Each row comes from the steps of one walk. Every step used is in the known rows, and no mark comes twice. Write the walk behind each row, first mark first.
Known rows:
A, B: [-0.99 -1.51 -0.08  0.89  0.24 -3.46 -0.08  0.63  0.82 -0.28  1.00 -0.17
 -0.44 -2.65 -0.32  0.22 -0.56 -0.13  0.23  0.93  0.68  0.76 -1.50  1.10]
H, P, Y: [ 0.61 -0.31  0.38 -0.18 -1.17  0.37  1.48 -0.63 -0.41  1.37 -1.56  1.06
 -0.06  1.97  0.67  0.88 -0.26  0.22  1.22 -1.18  0.92  2.43 -1.63 -0.85]
Z, A, B, R, P, Y: [-2.10 -3.13  3.03  1.12 -0.57 -2.52  0.48  1.34  0.71 -1.90  3.93  2.58
 -3.86 -1.25 -1.02  1.20 -1.26  2.14  0.91  3.08  1.66  1.35 -2.81  4.77]
A, B, F: [-1.00 -1.47 -0.27 -0.23  1.63 -0.17  0.71  0.33 -1.85 -1.01  0.95  0.30
 -1.21 -2.32  0.24  1.28 -0.80 -1.49 -0.14  0.34  0.22  1.27 -1.48  2.77]
A, B, F, P, Y: [-0.62 -1.59 -0.19 -3.21  1.43 -0.55  1.28 -0.17 -2.06 -1.33  1.84  1.03
 -1.52 -1.30  0.41  1.82 -0.74 -3.01  0.67  1.11  0.26  2.02 -2.72  2.05]
R, Z: [-0.48 -0.92 -0.59 -0.88 -0.12 -0.58  0.80  0.64  1.04 -0.23  0.61  0.95
 -2.34 -0.33  0.31 -1.21 -0.38  0.08  0.42  0.46 -2.05  0.39  0.21  1.34]
F, P, Y, Z, A: [-0.10 -0.36  0.68 -4.95 -0.60  0.28  1.23 -0.25  0.50  0.12  2.33  2.14
 -1.03  1.94 -0.13  0.39  0.63 -1.31  1.45  1.90  0.70 -0.89 -1.85  0.84]
A, B, Y, P: [-1.18 -1.35  0.69  1.19  0.55 -4.05  1.44 -0.75  0.12 -2.51  3.02  2.71
 -0.39 -1.50 -0.58 -0.11 -0.52  0.36  1.41  3.88  1.54  1.48 -3.25  2.00]
A, B, R, P: [-1.88 -2.55 -0.40  1.41 -0.32 -5.15  0.52  0.36  1.96 -1.28  2.44  2.66
 -3.52 -2.36 -0.77  0.42 -1.07  1.63  0.48  2.66  1.20  1.27 -2.56  3.00]
P, Y: [ 0.39 -0.05  1.32 -1.17  0.17  0.36  0.55  0.14  0.13  0.74  2.76  1.76
 -0.02 -0.33  1.46  1.54 -0.48  0.29  0.31  0.93  0.65  1.99 -1.17 -0.49]
F, P: [ 0.24 -0.15 -1.04 -3.79 -0.48 -0.77  0.39 -0.88 -0.42 -1.21 -0.84 -0.31
 -0.41  1.82 -0.95 -0.32  0.49 -2.53  1.05  0.37 -0.25 -0.35 -0.95 -0.81]
Z, A: [-0.77 -0.99  2.69  0.56 -0.49  1.42 -0.28  0.98 -0.99 -1.30  0.59 -0.42
 -1.02  0.90 -1.13  0.06 -0.17  0.64  0.31  0.43  0.42 -0.54 -0.13  2.57]
H, P, Y, Z, A: [-0.14 -0.49  0.87 -0.44 -1.46  1.23  1.88 -0.12  0.42  1.91 -0.61  2.11
 -0.73  2.30  0.28  0.40  0.25  1.18  1.41 -0.43  1.41  0.40 -1.52  1.15]
H, P: [ 0.29 -0.33 -0.71  0.76 -1.36  0.12  1.04 -0.74 -0.47  0.63 -3.71 -0.31
 -0.04  2.16 -0.56 -0.36  0.12 -0.03  0.95 -1.94  0.43  0.86 -0.61 -0.48]
A, B, F, P, Y, Z: [-0.86 -1.30 -0.89 -3.63  1.44 -0.51  1.65 -0.18 -0.98 -0.29  2.35  1.95
 -1.53 -1.43  0.58  1.34 -0.34 -2.49  0.66  1.51  0.57  0.60 -2.64  2.52]
A, B, R, Z, F, P, Y: [-1.48 -2.87  0.67 -3.56  0.76 -4.87  1.53  0.72  1.91 -0.30  3.22  3.29
 -3.76 -2.56  0.16  0.84 -1.23  1.05  0.75  3.30 -0.35  1.93 -2.22  3.46]
Y, Z, F: [ 0.18  0.84  0.17 -1.11  0.89  0.91  1.05  0.12  0.66  2.60  0.89  1.30
 -1.24  0.19  0.49  0.36  1.19  3.08 -0.85  1.11  0.02 -3.38  0.44  1.86]
Z, A, B, Y: [-1.73 -2.19  3.77  1.31  0.38 -1.90  0.81  0.95 -0.88 -1.67  2.08  0.92
 -1.23 -1.05 -1.05 -0.10 -0.90  0.98  0.93  3.01  1.43  1.41 -2.11  4.53]
Y, Z, F, P, A, B: [-0.48 -0.49 -0.01 -3.39  0.64 -0.64  1.15  0.11  0.59  1.85  2.27  1.72
 -1.69 -1.80  0.36  0.55  0.84  0.94  0.24  1.93  0.45 -2.77 -1.25  1.76]
P, Y, Z, A, B, R: [-1.55 -1.43  2.05 -1.83  0.02 -1.23  1.30  1.12  2.58  1.44  5.01  4.53
 -1.52 -1.69  0.87  1.00 -0.58  2.00  0.74  3.07  1.84  0.03 -1.88  3.60]
B, A: [-1.21 -0.76  0.78  0.26  0.21  1.38  0.23 -0.05 -2.16 -0.54  0.64  3.16
  0.40 -2.52  0.44  0.20 -0.57 -0.80  0.58  0.92  0.43  0.96 -0.42  2.09]
R, B, F, P, A: [-1.22 -2.19 -0.19 -2.52  0.70  0.34  0.71  0.32 -3.05 -1.99  1.40  0.70
 -3.40 -1.29  0.41  1.27 -1.03 -2.51  0.17  0.86 -0.67  0.77 -1.43  0.43]

Write each row's walk:
[-1.59 -1.92  1.29  1.32 -0.09 -2.93  1.29 -0.18 -0.86 -2.80  4.01  3.36
 -2.30 -1.59  0.16  0.23 -1.07  1.00  1.11  4.09  0.91  1.19 -2.61  0.16] => R, B, Y, P, A
[-0.71 -0.26  1.51 -0.06  0.25  0.33  1.81 -1.45 -1.27 -2.61  4.28  4.48
  0.21 -0.79  0.48 -0.01 -0.43 -0.01  1.85  3.99  1.47  1.36 -2.69  0.88] => B, Y, P, A
[-0.28 -0.91 -0.01  0.15 -1.48  1.42  0.92 -0.44 -0.84  0.95 -1.62  0.75
  0.06 -0.56  0.45  0.04 -0.51 -0.79  1.48 -1.76  0.86  1.45 -1.16 -0.68] => H, P, A
[-0.93 -0.91  2.02 -1.04 -0.02 -0.50  1.04  1.10  1.64  1.40  4.39  2.94
 -1.01 -1.17  0.90  1.04 -0.19  1.39  0.68  2.34  1.60 -0.26 -1.84  2.63] => P, Y, Z, A, B
[ 0.27  0.19 -0.69 -5.26 -0.38 -0.43  1.43 -0.85  1.03  0.79  2.04  2.30
 -0.47  1.42  0.48  0.42  0.68 -1.69  1.33  1.65  0.55 -0.59 -1.77 -0.54] => F, P, Y, Z
[-2.33 -2.80  2.68  0.34 -0.17 -2.30  0.04  1.53  0.91 -1.52  2.11  1.41
 -2.02 -1.86 -1.43  0.22 -1.13  1.29  0.64  2.14  1.21  0.35 -1.26  4.81] => Z, A, B, R
[-1.19 -2.06  0.16  2.72 -0.98 -1.60  0.06  0.38 -0.41 -1.53  3.57  1.41
 -3.70 -3.10  0.11  0.99 -0.82  0.41  0.87  1.76  1.06  1.12 -3.24  0.99] => R, P, A, B
[-0.55 -0.45 -0.36 -0.13 -0.94  1.42  0.01 -0.76 -0.24 -2.97  4.01  2.65
 -0.07 -1.19 -0.05  0.69  0.05 -0.77  1.62  1.42  0.88 -0.99 -1.70 -0.91] => Y, P, A
[-1.24 -2.10  0.01  2.02 -0.10  0.51  0.58  0.19 -2.18 -1.95  3.57  1.69
 -4.13 -2.82  0.49  1.58 -0.91 -0.42  0.67  1.45  0.72  1.40 -3.32  2.03] => R, P, A, B, F
[-0.85 -1.63  0.17 -4.34  0.57 -1.83  1.65  0.16  1.44 -0.30  1.15  3.26
 -4.02 -0.02 -0.16 -0.22 -0.55  1.60  0.27  2.31 -1.68  0.21 -0.15  3.34] => B, R, Z, F, P
[-1.27 -1.62  0.25  0.36 -0.79 -1.16  2.22 -0.44  0.18  1.73  0.12  2.85
 -0.23 -2.24  0.74 -0.48 -0.61  0.02  1.97  0.74  1.96  1.63 -2.65  1.48] => H, P, A, B, Y, Z
[ 0.55  0.62  1.44 -2.06  0.89  0.99  1.39  0.29  0.64  2.78  3.38  2.86
 -1.07 -0.15  1.91  1.83  0.48  2.76 -0.44  1.86  0.64 -0.68 -0.84  0.97] => P, Y, Z, F
[-1.12 -0.97  1.45  0.24  1.61 -3.61  2.08  0.13  0.48  1.13  2.39  2.54
 -1.14 -2.41  0.49  0.01 -0.07  2.37  0.07  3.87  1.28  0.34 -2.16  3.58] => A, B, Y, Z, F
[-0.58 -1.14  0.25  2.16 -1.22  0.62  0.08 -0.01 -0.97 -1.34  2.96  1.47
 -3.30 -1.33  0.35  0.88 -0.49  0.50  0.74  1.16  0.63  0.61 -2.33  0.25] => R, P, A
[-1.65 -2.78 -0.07 -2.87  0.63 -5.05  1.27  0.71  1.84 -0.68  1.77  2.37
 -3.69 -2.45 -0.57  0.01 -0.98  0.86  0.65  2.80 -0.70  0.90 -1.70  3.70] => A, B, R, Z, F, P
[ 0.65 -0.14  0.10 -4.69 -0.31 -0.58  0.83 -0.77 -0.32 -0.54  1.40  1.11
 -0.45  1.52  0.20  0.86  0.15 -2.33  1.18  1.15  0.25  1.15 -1.88 -1.17] => F, P, Y
[-1.77 -2.94 -0.29 -0.49 -1.21 -1.96  1.51  0.33  1.08  0.69 -0.02  2.73
 -1.92 -2.94  0.34 -0.41 -1.49 -0.21  1.94 -0.09  0.46  2.47 -1.97  1.79] => H, P, A, B, R, Z
[-1.58 -2.19  2.46  0.42  0.86  1.17  0.28  1.25 -2.40 -2.03  1.35 -0.21
 -2.04 -0.93 -1.01  1.03 -0.79 -0.50  0.19  0.76  0.48  0.42 -1.37  4.82] => Z, A, B, F
[-2.50 -3.14  0.63 -1.41  0.02 -2.51  0.51  1.30  1.92  0.04  4.55  3.67
 -2.06 -6.29  1.05  0.05 -1.97 -0.18  1.18  2.18  0.41  1.89 -1.72  2.63] => P, A, B, R, Z
[-1.14 -1.40 -0.48 -0.31  0.15  1.31  0.48 -0.52 -1.45 -3.64  4.56  2.83
 -0.80 -2.63  0.17  1.44 -0.53 -1.71  1.54  1.68  1.03 -0.16 -2.69  0.91] => Y, P, A, B, F
[-1.66 -1.83 -0.35 -0.45 -0.69 -1.56  0.18 -0.34  1.21 -3.13  5.16  4.16
 -0.93 -3.34 -0.22  0.80 -0.73 -0.22  1.84  2.77  1.59 -0.17 -2.62  0.83] => Y, P, A, B, R
[ 1.08  0.11  0.95 -3.26  0.84  0.20  0.64 -0.55 -2.09 -0.27 -0.81 -1.04
 -1.76  1.84 -0.52  1.25  0.89  0.62 -0.32  0.65 -0.85 -1.02 -0.47  0.32] => Z, F, P
[-1.06 -1.83  1.57 -0.46 -0.49  0.49  0.58  1.38  0.27 -1.28  1.06  0.50
 -3.13  0.34 -0.63 -1.10 -0.52  0.59  0.69  0.87 -1.78 -0.07  0.10  3.50] => R, Z, A
[-1.15 -1.47 -0.30  0.35 -0.78 -0.78 -0.02 -0.41  0.25 -3.19  4.68  2.46
 -0.45 -2.91 -0.22  0.77 -0.35 -0.85  1.73  2.00  1.30 -0.42 -2.66 -0.19] => Y, P, A, B
[ 1.28  0.12  1.79 -4.08  0.86  0.38  1.00 -0.48 -2.08  0.20  0.93  0.17
 -1.91  1.65  0.37  2.22  0.59  0.83 -0.14  1.26 -0.44  0.27 -1.23 -0.01] => Z, F, P, Y
[-1.56 -1.23  0.20 -2.48  0.44  0.72  1.24  0.52 -0.07 -0.17  1.66  1.57
 -1.94  0.04 -0.89 -0.17  0.45 -0.76  0.78  1.62  0.77 -2.66 -1.41  4.47] => Y, Z, A, B, F, P
[-1.33 -2.79  1.54 -3.09  0.41  0.10  1.59  1.28 -1.06 -2.02  2.69  1.46
 -4.13 -0.31 -0.23  0.27 -0.95 -1.51  1.28  1.78 -1.50  1.59 -1.89  4.66] => R, Z, A, B, F, P, Y
[-2.27 -2.67  0.93 -0.98  0.13 -2.16  0.02  0.93  1.40  0.13  4.18  3.25
 -0.92 -6.16  0.94  0.67 -1.71 -0.24  0.95  2.01  1.47  1.72 -1.87  1.92] => P, A, B, R
[-0.91 -1.48  1.15  0.21 -0.25 -0.71  2.39 -0.26 -0.78  2.07  0.01  2.45
 -0.91 -2.04  0.80  0.27 -0.39  1.31  1.35  0.93  1.55  1.28 -2.53  1.90] => H, P, A, B, Y, Z, F
